Each row was made from one path, in order. Every step used is in the known rows, and no mark comes twice. Write each row's path.
(in the rows, 128 means zero)
Known rows
befef-futo-dalesi: [129 157 129 125 118 124 130 130 122 126 124 121 130 124 148 139 140 136
 120 130 118 136 128 145 112 128 134 125 135 135 124 136 108 133 137 127
 160 132 147 122 128 130 116 127 125 133 125 122 134  72 128 134 117 128
 129 124]
robiri-zakano-noro: [123 135 145 137 132 127 127 129 122 120 104 134 141 140 135 113 120 138
 135 140 119 126 110  33 135 130 123 131 133 126 126 141 145 126 133 128
 126 132 115 130 127 102 145 132 119 128 131 121 114 148 123 126 120 129
 127 109]
sitif-dife-zasemes-befef-futo: [140 124 131 135 123 120 125 134 122 137 116 124 144 127  88 153 153 146
 115 139 117 131 110 142  92 112 172 119 157 113 143 140 139 136 132 136
 177 133 141 146 132 121 125 135 142 116 132 130 119  50 138 132 121 127
 126 131]
dalesi-sitif-noro-zakano: [107 118 134 143 132 122 126 129 119 149 136 128 125 141  99 130 119 138
 123 136 132 114 132 107  98 133 114 149 112 131 132  78 146 137 126 134
  97 140 120 113 122 111 150 123 139 165 144 137 111  60 119 122 117 128
 119 136]
nenumin-zakano: [114 122 127 132 127 131 133 126 126 120 123 130 133 133 127 122 129 126
 125 134 130 132 125 108 106 128 128 130 120 130 125 129 152 125 117 110
 106 125 133 128 141 125 133 128 130 120 124 134 134 151 123 130 130 129
 127 133]
dalesi-sitif-dife-zasemes-robiri: [126  96 140 138 136 122 131 129  92 148 131 115 136 127  72 113 147 150
 121 108 111 127 105 151 125 113 127 137 144 127 139 140 134 131 133 134
 163 138 148 146 122 111 153 135 134 113 150 135 113  71 137 122 110 130
 116 149]
zasemes-dife-sitif-noro-zakano-robiri: [147 113 110 168 119 120 121 125 117 158 121 117 134 142 176  98 151 145
 103 169 129 128 126  52  89 138  92 130 109 119 126  78 140 136 128 159
 110 130 114 143 117  95 145 122 133 153 142 132 121  69 109 134 115 129
 111 149]
dalesi-sitif-pagu: [115 121 112 128 134 125 131 127 130 141 136 123 124 132 148 129 101 133
 123 128 123 117 123 118 122 126 129 138 127 126 132 122 120 128 135 116
 147 134 135 118 112 127 144 125 129 138 142 129 137 107 122 126 117 125
 120 137]
zakano-noro: [128 131 142 129 135 126 125 131 125 122 108 134 128 131 126 124 128 133
 126 130 124 128 116  86 116 131 140 125 131 125 129 136 157 127 134 133
 123 130 126 124 132 107 129 127 125 124 132 124 105 139 125 128 119 131
 133 114]
sitif-noro: [132 121 116 129 121 122 127 134 123 135 127 126 127 132 120 120 130 133
 118 133 129 124 132 128 127 131 132 123 126 124 123  89 150 130 132 129
 107 126 132 121 127 120 129 131 130 142 134 126 115 130 128 130 118 131
 127 129]
sitif-dalesi-futo-befef: [132 138 114 125 130 127 130 144 120 149 133 114 137 116 158 166 128 127
 118 129 120 128 117 152 116 120 120 128 152 109 125 145 142 137 136 143
  71 113 149 125 126 122 128 126 121 133 126 131 126 138 131 139 121 114
 126 122]
dife-zasemes-robiri-zakano-noro-sitif: [125 109 152 145 137 121 124 130  83 130 107 123 158 144  91  89 140 158
 129 119 113 136 100  58 142 126 112 139 141 131 130 136 157 123 126 128
 126 150 141 124 121  89 162 128 123 104 149 131  91  91 122 126 118 127
 119 121]
zasemes-dife-sitif: [141 111 104 154 123 125 127 116 131 135 122 120 130 133 176 114 132 144
 112 145 122 127 120 127 118 133 104 128 123 118 130 121 121 132 126 132
 135 129 126 153 122 120 142 128 130 139 131 131 134 111 113 126 128 129
 116 138]
befef-futo-dalesi-sitif-dife-zasemes: [122 131 134 148 125 116 132 125 111 144 131 109 124 121  89 130 152 152
 116 129 111 133 109 149 104 112 141 137 143 137 127 148 116 139 146 139
 200 142 161 140 126 121 112 133 132 142 137 131 139  24 147 134 106 131
 121 136]
dife-sitif-pagu: [143 112  86 137 122 121 126 120 130 134 130 120 133 132 208 107 113 131
 103 134 127 123 119 113 132 125 115 125 118 127 125 132 135 123 136 112
 163 123 137 135 112 132 141 124 125 120 135 128 132 135 117 128 134 127
 124 135]
befef-futo-dalesi-sitif: [115 153 133 128 127 127 135 125 120 134 131 119 122 124 126 138 132 139
 122 127 113 130 122 145 103 128 138 142 136 140 131 134  93 139 140 131
 159 141 150 118 123 132 120 129 130 150 133 124 135  46 123 132 112 127
 122 131]
dife-zasemes: [135 108 146 147 127 118 127 126 115 131 126 124 124 129  88 116 139 135
 121 124 125 131 123 128 128 124 127 129 143 131 126 132 137 126 128 133
 140 130 132 120 127 120 123 124 130 124 128 135 129 127 144 131 121 131
 129 134]
futo-befef-zasemes-dife: [136 101 147 154 131 123 128 135 131 137 118 111 138 124 166 126 142 135
 123 135 116 136 128 154  93 134 112 119 139 116 135 127 116 132 125 139
 101 117 124 154 118 116 138 132 126 132 129 137 134 138 105 128 102 112
 125 128]
futo-dalesi-sitif: [114 126 139 137 131 126 135 128 125 134 135 113 117 122 131 110 127 133
 125 123 123 130 119 141 115 127 120 144 128 131 131 134 107 137 141 133
 138 140 149 126 117 127 127 128 130 146 136 128 127  91 126 129 118 130
 121 132]
robiri-zakano-nenumin: [159 132 141 143 119 132 125 129 127 135 131 138 143 136 129 125 126 128
 128 135 119 129 144  62 144 126 121 130 146 138 123 135 120 131 128 118
 121 131 114 126 127 115 138 130 114 136 133 123 139 113 122 129 122 129
 129 135]
sitif-dalesi-futo: [135 134  97 112 128 129 130 131 117 143 132 128 130 119 149 182 122 134
 125 133 119 127 124 140 127 120 130 132 150 121 117 139 145 138 129 135
  94 124 146 120 132 126 130 125 122 137 125 133 133 134 143 138 124 128
 128 124]
befef-zasemes-dife-sitif-dalesi: [142  81  89 148 120 118 130 117 127 138 119 124 125 123 227 117 126 153
 102 145 113 136 117 138 112 127 117 118 139 122 114 125 119 139 121 140
 119 126 137 150 122 123 157 126 125 130 135 138 139 127 114 127 122 130
 124 131]
dalesi-futo-befef: [132 142 128 127 134 130 128 138 120 144 132 112 135 122 125 175 142 120
 129 126 122 124 126 148 110 127 118 134 141 114 136 143 138 131 134 141
  90 116 139 133 127 119 114 129 124 130 123 133 126 137 126 139 119 113
 125 126]
robiri-zakano: [121 134 130 132 127 130 129 125 124 128 123 129 142 138 136 121 119 131
 136 135 122 125 123  75 149 127 113 134 132 128 127 131 112 127 127 124
 131 130 118 133 122 122 149 132 122 133 129 126 134 126 125 126 127 128
 122 122]
zakano-noro-sitif-dalesi-futo: [119 135 100 118 138 127 125 134 111 142 123 126 132 122 136 177 127 147
 125 142 122 129 110  99 117 122 140 137 140 126 117 139 181 139 129 142
  79 140 160 114 135 107 137 122 125 138 135 131 102  96 135 140 123 127
 129 109]
zasemes-robiri-zakano-noro: [134 131 145 124 134 129 126 135  98 124 101 136 154 145 140  98 122 144
 131 117 110 127 108  52 139 130 114 129 141 120 135 141 140 123 129 121
 123 132 121 131 125 100 166 133 119 105 143 122  97 138 114 125 115 127
 122 115]
zasemes-dife-sitif-dalesi: [146 105  89 150 119 122 130 121 129 139 124 119 134 129 209 101 119 146
 102 146 122 133 113 129 125 128 102 122 134 111 118 123 125 139 127 138
 117 126 136 142 122 122 148 126 127 141 134 130 136 110 118 126 131 130
 118 135]
dife-zasemes-robiri: [142 103 147 137 129 120 127 132  92 132 121 122 139 131  94 108 144 143
 119 101 113 133 119 152 132 125 119 128 146 127 135 134 135 123 126 126
 138 132 138 121 125 117 142 127 128 100 137 134 108 122 139 128 118 128
 124 140]
sitif-pagu: [138 124 111 126 128 124 126 131 131 134 129 123 133 130 171 128 109 127
 120 130 126 124 129 121 132 126 123 121 126 123 126 130 139 123 135 114
 144 123 131 123 113 131 134 126 124 123 132 128 135 137 127 127 122 125
 128 131]
dife-zasemes-befef-futo-dalesi: [143 129 152 137 120 117 127 138 117 129 115 118 137 125 113 128 151 145
 107 134 112 140 115 157  84 124 152 123 158 120 143 142 121 136 136 134
 160 136 152 114 124 125 113 126 136 121 126 130 117  67 136 137 119 128
 124 129]
zakano-nenumin-demok: [148 123 150 140 120 132 129 132 130 125 135 135 119 139 122 154 135 123
 115 131 133 130 143 116 127 128 139 125 133 137 122 153 145 128 136 115
 104 125 129 121 116 127 116 127 129 127 128 128 132 100 133 138 147 130
 136 144]
sitif-dalesi-futo-befef-zasemes: [133 110 116 125 131 124 129 141 117 146 130 114 129 112 173 176 134 130
 119 128 110 132 124 159 107 120 129 125 154 121 121 143 134 137 129 147
  79 112 151 133 125 124 134 128 120 123 126 139 132 160 127 140 112 114
 130 118]
noro-zakano-robiri: [133 137 148 144 130 126 122 133 117 143 130 127 128 135 135 121 145 126
 129 149 132 131 131  51  99 132 116 135 117 134 130 124 124 130 126 155
 123 132 112 125 125 106 134 119 129 123 134 130 134  86 123 135 124 125
 122 137]
noro-sitif-dife-zasemes-befef-futo: [127 124 116 137 127 120 124 133 118 142 123 117 149 129  79 150 157 153
 121 145 124 134 110 147  95 110 171 128 142 126 144 134 147 140 127 138
 164 146 159 143 133 117 126 132 146 122 138 132 111   4 130 131 130 125
 121 131]
befef-zasemes: [125 102 128 128 129 125 129 126 126 126 124 132 118 122 148 144 136 133
 128 129 117 132 130 135 116 128 143 125 136 139 121 131 118 128 123 130
 131 127 129 137 127 129 136 129 125 121 129 135 133 146 125 130 121 129
 132 124]
demok-nenumin: [113 106 122 131 136 140 126 129 129 127 130 129 114 124 135 118 127 122
 118 117 123 130 134 138 131 123 145 124 139 128 107 128 130 130 123 126
 125 127 124 126 118 133 119 127 116 110 128 123 131 133 121 132 115 128
 133 138]
befef-futo: [127 154 121 119 123 129 128 125 124 127 126 135 132 130 121 157 133 134
 125 132 121 128 129 132 118 127 146 125 132 136 127 126 111 128 127 125
 152 129 129 122 135 135 131 127 129 131 125 122 134  75 125 131 126 126
 130 128]
zasemes-befef: [134 120 136 122 130 129 128 139 135 128 120 128 138 128 132 128 128 132
 122 134 126 130 123 135 101 127 149 126 137 108 147 132 133 136 126 131
 118 130 129 128 124 125 139 130 138 121 131 130 110 122 118 126 137 127
 125 129]
zasemes-dife-sitif-pagu: [151 105  88 148 123 122 126 118 135 142 123 115 140 138 222 110 113 145
 105 148 121 124 121 116 119 132 103 122 122 114 127 121 134 125 132 115
 151 124 127 149 110 122 148 125 126 137 134 131 140 123 112 127 120 126
 116 140]
demok-nenumin-zakano-robiri: [109 109 130 141 135 143 131 129 116 129 124 127 113 130 139 102 148 119
 118 135 124 141 132  67 103 122 156 124 126 132 105 128 138 127 117 132
 110 122 128 127 131 119 119 128 117  90 130 122 143 149 115 145 113 128
 129 153]
robiri-zakano-noro-sitif: [107 133 133 135 136 128 125 125 118 126 113 127 145 142 123 112 123 144
 141 147 126 129 111  39 138 128 126 139 122 131 125 132 147 127 129 132
 116 146 132 129 126 101 144 129 124 133 140 125 109  95 114 128 129 126
 123 110]
zasemes-befef-futo-dalesi-sitif: [119 147 138 120 129 130 136 136 125 134 122 122 134 124 129 147 132 141
 118 132 114 132 116 148  77 128 159 140 144 120 150 134 100 145 137 133
 150 144 151 118 122 129 135 131 141 140 136 125 117  37 114 130 122 126
 118 129]

Which path is each row?
[145  85 108 163 121 117 130 130 126 143 120 105 138 121 235  98 132 143
  92 142 113 136 114 149 103 126 101 116 144 112 120 129 113 138 130 149
  98 116 142 156 115 120 149 129 123 130 134 136 135 135  98 127 117 116
 121 129] => futo-befef-zasemes-dife-sitif-dalesi
[124 131 136 138 127 134 133 131 114 129 122 125 128 133 134 108 148 124
 125 147 129 141 124  53 100 127 137 128 114 133 125 127 137 126 123 136
 115 123 132 128 139 113 129 128 128 107 129 127 142 142 122 139 127 129
 125 142] => nenumin-zakano-robiri
[ 87 104 125 137 144 139 127 127 122 119 119 130 124 134 120 105 134 134
 119 135 129 136 120  78  98 124 155 132 124 137 106 127 186 126 112 117
  88 139 145 122 138 110 131 124 120 103 133 126 109 126 103 135 117 126
 133 128] => demok-nenumin-zakano-noro-sitif
[ 99 101 122 133 135 143 131 127 127 120 128 131 119 130 133 110 128 123
 119 122 124 133 135 118 107 124 143 126 128 132 105 127 152 126 111 109
 100 123 130 125 133 133 129 127 121 101 124 127 135 158 114 134 117 127
 133 141] => demok-nenumin-zakano
[115 127 118 130 138 128 124 134  98 136 112 120 166 138 132  95 136 157
 135 131 116 131  96  59 145 119 117 130 126 122 131 145 160 127 132 129
 137 145 143 161 125  94 165 140 123 108 150 124  90  70 111 121 119 125
 116 116] => zasemes-robiri-zakano-noro-sitif-dife
[134 131 139 145 124 121 120 137 112 149 128 126 132 139 129 107 147 130
 121 153 131 129 136  55 100 135 118 131 113 129 125  83 147 133 131 156
 100 129 115 121 122  99 134 123 130 141 139 130 117  87 124 136 116 129
 122 139] => sitif-noro-zakano-robiri
[129 103 135 142 138 115 121 135  90 139 115 113 147 130  86  99 156 159
 121 122 117 136  96 114 121 115 129 127 136 127 131 145 183 128 132 137
 149 144 159 147 128  93 144 132 132  97 149 133  83  66 132 126 115 129
 123 127] => zakano-noro-sitif-dife-zasemes-robiri
[115 118 117 133 128 126 133 129 120 144 132 126 120 133  96 126 122 138
 122 127 125 116 127 134 118 130 135 140 118 127 132  84 135 137 134 133
 108 135 134 120 123 119 136 131 136 160 144 127 116  94 125 126 113 130
 123 137] => dalesi-sitif-noro
[140 128 150 143 118 133 130 129 127 125 128 141 130 147 131 142 123 126
 119 137 128 128 139  62 148 128 126 133 138 136 120 158 131 127 136 111
 104 127 118 125 109 125 133 131 123 129 131 127 139 102 128 137 147 129
 130 138] => robiri-zakano-nenumin-demok
[128 105 144 137 130 122 128 137 126 129 126 114 130 119 154 126 141 123
 121 123 120 134 126 151 104 127 128 123 135 128 131 134 118 126 130 140
 111 117 133 140 122 124 132 131 123 113 128 135 127 154 110 130 117 114
 132 121] => futo-befef-zasemes
[117 127 118 133 133 124 125 134 122 131 120 124 137 125 146 108 121 146
 121 143 134 137 108  88 124 124 137 128 129 126 117 128 167 137 130 138
  91 143 153 114 132 107 141 123 126 130 140 125 100  94 123 127 129 127
 131 108] => zakano-noro-sitif-dalesi
[159 130 153 146 124 126 117 130 130 143 141 140 135 133 124 136 135 123
 120 136 129 129 151  86 101 131 117 134 136 141 125 125 145 132 119 123
 111 133 111 117 131 114 130 118 123 141 131 135 125  82 122 127 128 125
 133 140] => noro-zakano-nenumin
[116 127 143 134 133 129 130 129 123 113 107 137 132 136 125 117 132 132
 121 139 125 132 116  64  91 131 139 128 124 128 126 136 177 124 121 116
 101 127 131 126 146 107 138 128 127 117 127 128 114 162 120 131 122 131
 134 119] => nenumin-zakano-noro
[139 106 103 165 119 117 121 121 125 148 123 122 136 145 171 110 132 149
 107 157 128 121 131 103  96 139  87 132 115 118 126  79 154 132 122 134
 101 131 116 144 118 105 151 122 135 163 137 139 115  77 110 124 118 128
 113 139] => zasemes-dife-sitif-noro-zakano
[145  89  71 137 124 124 130 116 118 148 121 122 124 118 217 180 135 155
 112 144 103 129 119 145 107 125 121 128 148 121 111 133 132 141 120 139
 105 124 143 150 124 120 152 126 120 136 129 145 139 131 126 136 116 128
 121 130] => befef-zasemes-dife-sitif-dalesi-futo
[139 104 134 141 127 121 126 131  93 139 117 118 160 138 103  89 140 152
 127 117 108 133 103 100 155 113 108 125 148 122 131 149 135 124 132 125
 163 130 134 157 120 110 161 139 123 102 141 133 120 107 140 125 113 129
 117 135] => sitif-dife-zasemes-robiri-zakano
[132  95 128 140 129 124 128 123 132 132 118 126 128 127 158 144 137 142
 132 138 112 132 131 142 107 134 124 122 139 125 124 122 115 133 118 127
 125 128 120 150 124 120 140 130 126 134 129 139 138 133 120 128 106 128
 125 130] => befef-zasemes-dife
[118 128 142 150 132 127 126 134 109 158 133 124 123 138 104 122 141 136
 122 152 131 121 132  56  91 134 125 147 108 133 133  77 130 138 132 160
 104 139 119 115 121  96 141 123 136 154 149 132 118  57 119 132 110 129
 116 145] => dalesi-sitif-noro-zakano-robiri
[143 125 163 150 123 128 123 131 129 130 138 141 121 145 124 160 133 124
 115 138 138 128 149  89 104 132 119 135 126 142 123 146 157 127 128 118
  92 130 115 119 115 118 126 118 130 131 128 136 125  68 129 135 151 127
 132 143] => noro-zakano-nenumin-demok
[120 123 101 132 132 124 124 130 129 141 138 115 142 132 160 121 115 137
 125 138 134 125 126 125 133 124 123 129 117 133 124 119 145 124 129 114
 134 139 147 122 113 128 136 122 128 127 137 130 127  80 119 128 130 121
 122 130] => noro-sitif-pagu
[140  88 119 162 124 122 128 123 129 138 119 109 130 126 204 114 146 138
 104 140 116 132 119 144  93 131 103 122 131 119 133 128 109 132 129 143
 118 119 130 164 115 120 142 130 126 126 133 136 131 135  94 127 115 115
 118 133] => futo-befef-zasemes-dife-sitif
[118 147 122 127 119 124 135 131 115 141 126 119 123 128 116 132 132 146
 116 133 113 125 127 145 103 130 139 137 126 136 128  91 115 141 144 131
 137 140 154 112 123 125 123 131 134 163 141 122 121  45 123 134 102 131
 123 133] => befef-futo-dalesi-sitif-noro
[167 127 146 129 121 133 124 135 103 138 127 135 158 135 133 105 129 133
 123 112 109 132 138  81 148 128 112 128 153 132 129 137 121 128 125 110
 119 132 119 124 124 119 157 133 112 113 142 123 121 111 114 126 121 127
 124 142] => zasemes-robiri-zakano-nenumin
[138 150 134 119 121 127 130 140 129 126 115 122 141 123 148 139 137 140
 114 136 116 139 120 152  83 129 153 124 143 115 143 139 116 141 134 128
 148 134 148 125 127 130 121 130 134 126 128 125 115  66 119 134 124 126
 124 123] => zasemes-befef-futo-dalesi
[135 106 126 149 127 117 125 127 121 139 128 115 128 126  91 122 149 139
 121 132 124 130 113 133 127 113 132 122 141 126 126 143 148 129 134 134
 165 129 141 151 126 116 122 134 131 121 131 135 132 110 150 131 118 131
 129 134] => sitif-dife-zasemes
[161 123 142 149 117 122 115 137 125 150 139 135 134 135 114 123 137 130
 108 142 129 123 154  90 101 133 117 130 130 137 121  88 169 135 123 126
  83 130 114 111 130 108 132 121 126 154 136 132 111  78 122 127 117 129
 132 140] => sitif-noro-zakano-nenumin
[ 93  99 109 139 141 136 128 132 119 123 119 130 127 129 152  92 120 140
 107 135 129 141 114  83 101 119 155 126 134 127  96 127 190 134 112 124
  64 136 156 112 138 110 143 123 120 105 136 125 113 118 109 132 119 127
 134 123] => demok-nenumin-zakano-noro-sitif-dalesi
[113 151 117 128 126 125 134 127 122 143 132 113 129 120 126 141 142 145
 123 132 115 129 112 146 104 116 143 135 132 134 128 141 107 141 145 132
 184 139 157 149 128 127 121 137 132 145 136 123 138  22 131 129 110 129
 121 131] => befef-futo-dalesi-sitif-dife
[140 128 146 131 123 122 127 132 120 129 114 130 135 133  86 151 145 143
 116 130 115 133 119 143  87 123 167 125 156 119 145 131 125 135 124 132
 152 134 135 112 131 123 135 125 140 122 130 130 114  65 133 132 128 127
 127 130] => dife-zasemes-befef-futo
[111 124  98 132 132 126 125 127 127 142 138 114 143 124 120 126 141 141
 132 141 137 131 118 136 136 116 128 131 116 131 125 131 144 133 130 134
 141 140 152 156 128 123 127 135 134 130 137 130 124  62 126 126 131 125
 123 127] => noro-sitif-dife
[142  97 101 150 129 127 129 123 121 148 124 109 129 122 194 176 152 138
 107 141 108 127 124 155  87 130 106 132 140 118 132 138 126 133 127 144
 105 116 136 165 119 115 136 129 122 132 126 145 133 149 108 139 112 113
 119 133] => dalesi-futo-befef-zasemes-dife-sitif
[139  83 103 150 124 123 128 112 128 132 118 123 120 128 198 128 139 147
 111 143 113 132 124 134 105 133 114 125 130 130 124 123 111 132 120 133
 141 128 126 158 121 120 148 128 130 129 132 139 137 132 109 128 119 129
 121 136] => befef-zasemes-dife-sitif
[123 108 133 152 137 114 121 129 115 138 121 113 134 129  78 110 154 154
 122 145 130 133  98  94 120 114 139 129 131 131 126 145 181 131 135 144
 148 145 154 147 131  97 125 130 131 121 140 132 103  76 139 130 117 129
 129 118] => zakano-noro-sitif-dife-zasemes
[101 122 115 139 136 125 127 128 124 128 116 121 143 132 115 113 144 145
 130 154 133 134 105  73  96 118 143 131 109 132 123 139 198 129 123 122
 117 138 155 155 147 100 133 134 134 113 135 132 107  99 117 129 126 129
 129 119] => nenumin-zakano-noro-sitif-dife
[132 112 106 149 118 118 121 121 120 142 129 127 130 142 164 104 131 137
 104 145 133 119 132 100 106 133 104 134 110 133 122  85 157 129 127 135
 110 130 123 129 122 114 142 121 133 147 138 135 103  91 115 126 135 128
 119 133] => dife-sitif-noro-zakano
[113 140 103 123 137 129 127 131 109 142 117 127 147 133 142 170 117 151
 135 147 116 127 106  49 139 121 126 143 142 125 115 144 167 139 129 138
  76 142 150 121 128  98 151 126 119 139 135 130 108 101 131 138 121 126
 123 103] => robiri-zakano-noro-sitif-dalesi-futo
[131 127 132 121 128 132 130 131 100 129 118 130 157 137 144 103 121 139
 131 112 112 129 116  95 153 128 104 130 137 123 134 135 115 123 126 117
 129 131 123 134 119 121 165 134 120 110 140 126 116 129 116 124 124 125
 115 129] => zasemes-robiri-zakano
